Each row comes from the steps of one walk. Every step used is in the known rows, and no mark comes twice. Write the walk behind each row, first mark first.
Known rows
rora/gade/lirub: [ -8.9   9.6 -23.9 -17.8 -30.6  -8.3  11.5 -36.3   5.2  17.6  16.3 -22.1
 -12.9   4.0   0.2  38.1  13.1   0.6   1.5   2.7  -8.7]
fimi/lirub/gade/vatep: [  2.3  24.0  -6.2 -26.6   3.7 -37.5  16.3 -70.4  -5.6  22.2  62.4  13.8
  10.5  -0.1   0.2   8.8  -4.0   9.9   7.0   1.8  -9.0]
vatep/fimi/mege/tazug: [  1.9  -9.6  -8.9  -8.5  15.6 -21.2  36.4 -25.1  -7.3  24.6  19.5  23.1
  -9.5   0.9   0.8   6.1   7.8  -2.2   2.7 -17.5 -10.8]
rora/fimi: [-15.4   8.4   0.3   5.8   0.9  14.3  -7.0 -17.2  -3.1  14.8  13.2  16.2
   7.8 -20.7  -4.8 -11.9   0.8 -14.1 -12.7 -12.8 -16.9]
lirub/gade/vatep: [  8.5  22.6   0.9 -21.5   4.5 -31.3   8.0 -52.0  -8.2  16.7  64.1   2.1
   8.9   8.3  -6.0  11.9  -4.0  11.6   1.0   3.1  -6.3]
vatep/fimi/rora: [-11.5  -4.0   3.3  -6.5   7.3  23.5  29.7 -43.3 -17.4  16.3  40.8  48.5
  22.0 -22.5   2.8  -8.2   0.7  -5.5  -5.6 -17.9  -9.6]
lirub/fimi/rora/gade/vatep: [  2.6  25.0 -16.9 -24.2  -9.9 -12.6  18.9 -65.3   0.4  24.3  81.5  12.7
  17.0  -9.9   4.0  14.6  -3.5   7.1   8.2   4.2   2.2]
rora/fimi/vatep/gade/lirub: [-17.0   8.6 -27.2  -7.2 -41.8  -2.8  33.0 -78.2 -14.7  27.6  22.8  19.5
  12.6  -7.1  -0.8  -0.2  17.0   7.0 -15.1 -29.2 -25.6]
vatep/fimi/mege: [  7.1 -17.5  10.4  -1.1  -3.0  -3.4  19.4   2.8 -10.5   9.0 -27.5  37.5
  -1.5  -4.4  -3.0 -11.8  15.7 -20.9   3.0 -16.2  11.0]
rora/gade/vatep/fimi/lirub: [ -5.9  15.3 -19.8 -26.5  -3.8 -24.4  24.5 -76.2  -0.2  32.8  34.7  41.9
  -5.8 -16.4   8.0  -2.9   3.0  -6.7  -2.3 -14.2   1.8]
fimi/vatep/gade/lirub: [ -8.4   4.8 -27.8 -10.2 -43.6 -10.7  35.3 -70.4 -12.7  20.6  16.1  10.8
   7.8   3.7   2.5   8.4  17.7  13.9  -9.9 -23.6 -16.8]
mege/tazug: [ -3.9   4.5 -17.2  -7.1  15.9 -18.3  20.9 -26.9   0.3  16.3  41.5  -6.0
  -8.9   4.5   3.2  15.7  -3.3  14.3   0.9  -4.8 -20.2]
rora/gade/lirub/fimi/vatep: [-12.8   8.4 -26.6 -27.2 -38.7   2.0  29.5 -80.2  -3.5  30.0  40.8   4.3
  12.7 -20.2   5.2  15.4  19.7   8.2  21.8 -21.2 -13.2]
gade/vatep/fimi/mege/tazug: [  7.6   1.4 -10.4 -13.5  14.0 -31.0  40.2 -38.3  -8.8  28.1  41.4  24.2
  -1.0   3.8  -1.8   1.9   5.4   1.9   0.9 -16.1  -8.9]
lirub/gade: [ -2.8   3.1   5.7 -15.2   5.5 -17.6   0.7 -32.5  -6.0  11.8  17.1  -1.8
  -7.7   3.7  -2.5  19.0  -0.5   2.3   6.3  -1.4 -11.8]
gade/lirub/fimi: [  5.9  14.9  -5.5 -16.4 -32.1   2.0  26.1 -56.9  -6.1  16.9  56.2   5.5
  17.4   6.5  -4.9  29.2   4.2  -3.0  15.6 -13.6 -26.1]
gade/rora/fimi/mege/tazug: [ -6.2   4.1 -14.0   3.0  12.0 -19.0  20.2 -29.1  -1.5  30.4  21.7   4.4
   2.8   3.8   1.6  13.9   5.9  -6.1  12.2 -11.7 -16.6]
vatep/gade/rora/fimi/mege/tazug: [ -3.8   3.4 -20.0   5.5   2.5 -26.7  26.1 -45.9  -4.9  34.9  14.9  15.2
  -2.5   8.5   3.1  11.1   4.4  -3.9   4.0 -18.3 -17.7]
lirub/gade/vatep/fimi: [  6.3  14.7   2.9 -22.1   2.2 -22.7  21.9 -72.7 -16.7  31.0  59.4  35.8
   1.1  -0.3  -7.0   3.0   1.7  -3.0 -10.3 -20.2  -8.8]
vatep/gade: [  5.0   0.0 -12.5   3.6 -17.7 -18.6  12.2 -32.6  -6.2   8.3 -11.5  19.2
 -10.1  12.0   3.1  -4.2  -2.6   4.8 -18.3 -15.0   0.2]
lirub/gade/vatep/fimi/mege: [ 13.2  -2.6  10.5 -14.7  -1.7 -25.0  23.8 -30.5 -15.4  20.1  11.4  38.3
   3.0   1.3  -6.9  -6.6  12.6 -14.2   2.5 -14.9   6.2]
rora/fimi/lirub/gade/vatep: [ -5.8  27.7  -6.0 -24.5   5.0 -30.6  12.0 -79.0  -7.0  29.6  67.6  25.3
  13.8 -11.8  -2.2   1.6  -4.2   2.2  -0.3  -6.6 -17.0]

Write each row's walk
[ 10.8  14.5 -13.0 -13.2 -41.5 -11.0  32.8 -76.8  -9.6  20.8  46.5  17.5
   9.3  12.5  -2.6  27.0   4.0   1.4   3.7 -22.6 -26.8]  vatep/gade/lirub/fimi
[-17.2   8.8 -23.4 -18.5 -26.0   6.0  22.8 -48.4   0.1  19.9  38.7  -7.4
   4.1  -6.8   3.3  35.4  11.1   2.6   4.9   2.4 -12.7]  fimi/rora/gade/lirub
[  8.8  -1.7  -4.8 -16.1 -32.7 -12.2  24.1 -22.9  -0.1  15.3   2.5   6.2
   2.8   2.4  -1.5  26.3  16.8 -14.9  23.9  -5.3  -2.0]  rora/gade/lirub/fimi/mege
[ -9.9   5.4  -2.0 -23.8   5.0 -26.2  10.2 -55.8  -2.8  18.6  16.9  12.4
  -5.4  -7.2   4.6  18.4  -0.6   0.9  14.6  -4.6 -13.7]  fimi/lirub/gade
[  5.0   3.5  -8.1 -21.6  16.5 -39.0  40.7 -55.5 -12.5  34.1  49.9  23.6
  -5.2   5.1  -2.8  11.4   4.9   3.7   4.4 -16.3 -15.3]  lirub/gade/vatep/fimi/mege/tazug
[-13.9  20.0  -2.3   2.9   0.2  -3.9 -11.5 -60.3  -6.2  35.1  29.3   2.9
  10.8   0.1  -2.4  18.0   0.6 -16.9  11.0 -12.6 -20.9]  lirub/gade/rora/fimi
[ -4.1  17.2 -10.3 -10.7  -1.1 -28.7   3.1 -72.3  -0.9  30.5  20.8  -4.2
   2.8  17.5   9.0  33.2   0.6  -5.6  34.2  -2.0  -6.3]  fimi/lirub/gade/rora
[ -6.8  -3.3 -22.9  -2.9 -24.5 -14.6  21.2 -54.3  -9.9  15.3 -10.2  25.4
  -0.1  -5.8   7.6 -17.2   9.5  14.6 -13.0 -26.8   1.1]  fimi/vatep/gade
[-16.0   2.4 -16.3 -13.0  -2.9   5.7   6.3 -26.7   5.0  14.9  16.2   3.5
  -5.5 -18.7  10.2  16.1   0.3   0.1   6.5   6.2   6.8]  fimi/rora/gade
[  8.0  12.9  -0.6 -12.5  -0.9 -11.0  20.9 -51.2 -12.5  22.8  49.7  36.0
   5.6  -1.6  -6.0 -10.0   1.9  -4.4 -16.3 -19.3  -0.3]  gade/vatep/fimi
[  0.5   7.6 -18.9  -4.6 -36.6 -13.4  27.4 -52.3  -9.6  13.2  13.2   6.0
   0.4  17.7  -1.8  19.1   7.8   6.3 -16.1 -14.4 -18.0]  vatep/gade/lirub
[ -9.5   4.5  -1.0 -27.0   6.7 -23.0  19.2 -77.0 -10.3  29.5  22.0  33.8
  -8.6 -10.4   2.9  12.6   2.4  -7.3   5.8 -18.9 -16.0]  vatep/fimi/lirub/gade
[  0.9  -7.3 -10.0  -5.1  14.4 -23.5  28.2  -4.6  -0.7  13.3  10.0   1.1
  -6.3   5.0   2.2   9.1   4.6   5.2  10.4  -3.3  -8.2]  fimi/mege/tazug
[-11.2   7.4 -15.9 -19.4 -12.5   6.5  12.3 -49.2   4.1  21.5  39.3   9.6
   0.4 -18.9   9.3  24.6  -1.1  -2.4  17.1  -1.8  -1.6]  lirub/fimi/rora/gade
[ -6.3   9.9  -3.1 -14.5 -17.8  22.7  38.9 -64.5 -12.8  15.3  78.5  26.6
  39.7 -12.8   1.7  20.1   0.0   0.7  15.7 -11.1 -27.2]  gade/lirub/fimi/rora
[ -2.7  13.5 -11.0 -20.0   0.4 -18.4  28.5 -70.2  -6.4  26.1  39.9  49.7
   7.7 -14.4   4.9 -12.9   0.8  -6.7  -4.9 -18.5  -3.1]  gade/vatep/fimi/lirub
[ -8.7   6.7 -16.3 -21.1 -34.4   7.8  33.2 -72.9  -9.7  23.4  48.1  11.9
  25.5 -17.1   2.3   7.2  17.4  10.1  19.8 -25.4 -19.2]  gade/lirub/fimi/vatep
[  7.6  13.1 -19.5  12.0 -18.9 -22.3   4.3 -53.1  -3.6  22.0  -3.1   1.1
   0.4  32.8   7.8  16.5  -0.8  -1.6   7.3  -9.5   4.6]  vatep/gade/rora
[-16.0   7.3 -21.2 -20.6 -26.2   8.1  32.4 -64.6  -5.7  28.1  41.2   8.2
   0.5 -10.0   2.7  29.4  13.3  -2.7  -0.5  -9.8 -13.8]  vatep/fimi/rora/gade/lirub
[  3.6  13.8 -26.3   1.7 -32.3 -19.1  17.4 -88.5  -6.6  34.2  17.9  12.1
  14.3  17.7  10.4  13.0   7.0   3.6  20.0 -25.6   0.0]  lirub/fimi/vatep/gade/rora
[  2.1  15.8  -4.0  -3.7  -1.5 -22.1  -4.7 -53.0  -3.3  25.6  21.0 -17.0
   2.7  23.9   3.0  36.5  -0.1  -3.1  28.8   1.1  -4.9]  lirub/gade/rora
[  2.8   2.3 -20.0 -19.3   8.8 -35.0  36.5 -44.8  -3.0  34.6  36.9  17.6
 -15.8   1.1   1.8  10.6   7.1  -0.2   1.3 -11.6  -3.2]  rora/gade/vatep/fimi/mege/tazug
[  4.0  21.4 -18.8 -18.0  -7.6 -26.4   1.4 -35.5   7.0  17.9  40.6  -8.5
  -6.2   1.3   1.4  11.4  -0.5   6.8  -2.6   9.6  12.1]  rora/gade/vatep
[ -5.3   4.9   3.0  -8.5  -3.8  21.4  27.3 -46.1 -10.1  10.7  62.2  32.1
  34.4 -18.5   4.3   5.8  -5.3   0.5  16.2  -9.5 -14.7]  lirub/fimi/rora
[  3.6  15.6 -12.2 -20.8  -6.0 -18.6  15.1 -60.0  -4.6  31.2  42.4  27.0
  -9.9  -5.8  -1.4   0.9   4.6  -6.7 -14.8 -14.1   6.2]  rora/gade/vatep/fimi
[ -3.3   9.4  -9.8 -11.4 -27.3  12.1  44.4 -79.9 -16.2  19.2  72.6  37.4
  35.5  -5.9   2.9  17.8   0.2   5.1   6.4 -19.5 -27.4]  vatep/gade/lirub/fimi/rora
[ -8.7  18.5 -13.9  15.0 -13.5  -3.4  -3.4 -59.4  -5.9  31.9  10.8  16.4
   8.0   5.7   1.3   4.6  -0.7 -15.0  -7.1 -20.4 -13.0]  vatep/gade/rora/fimi
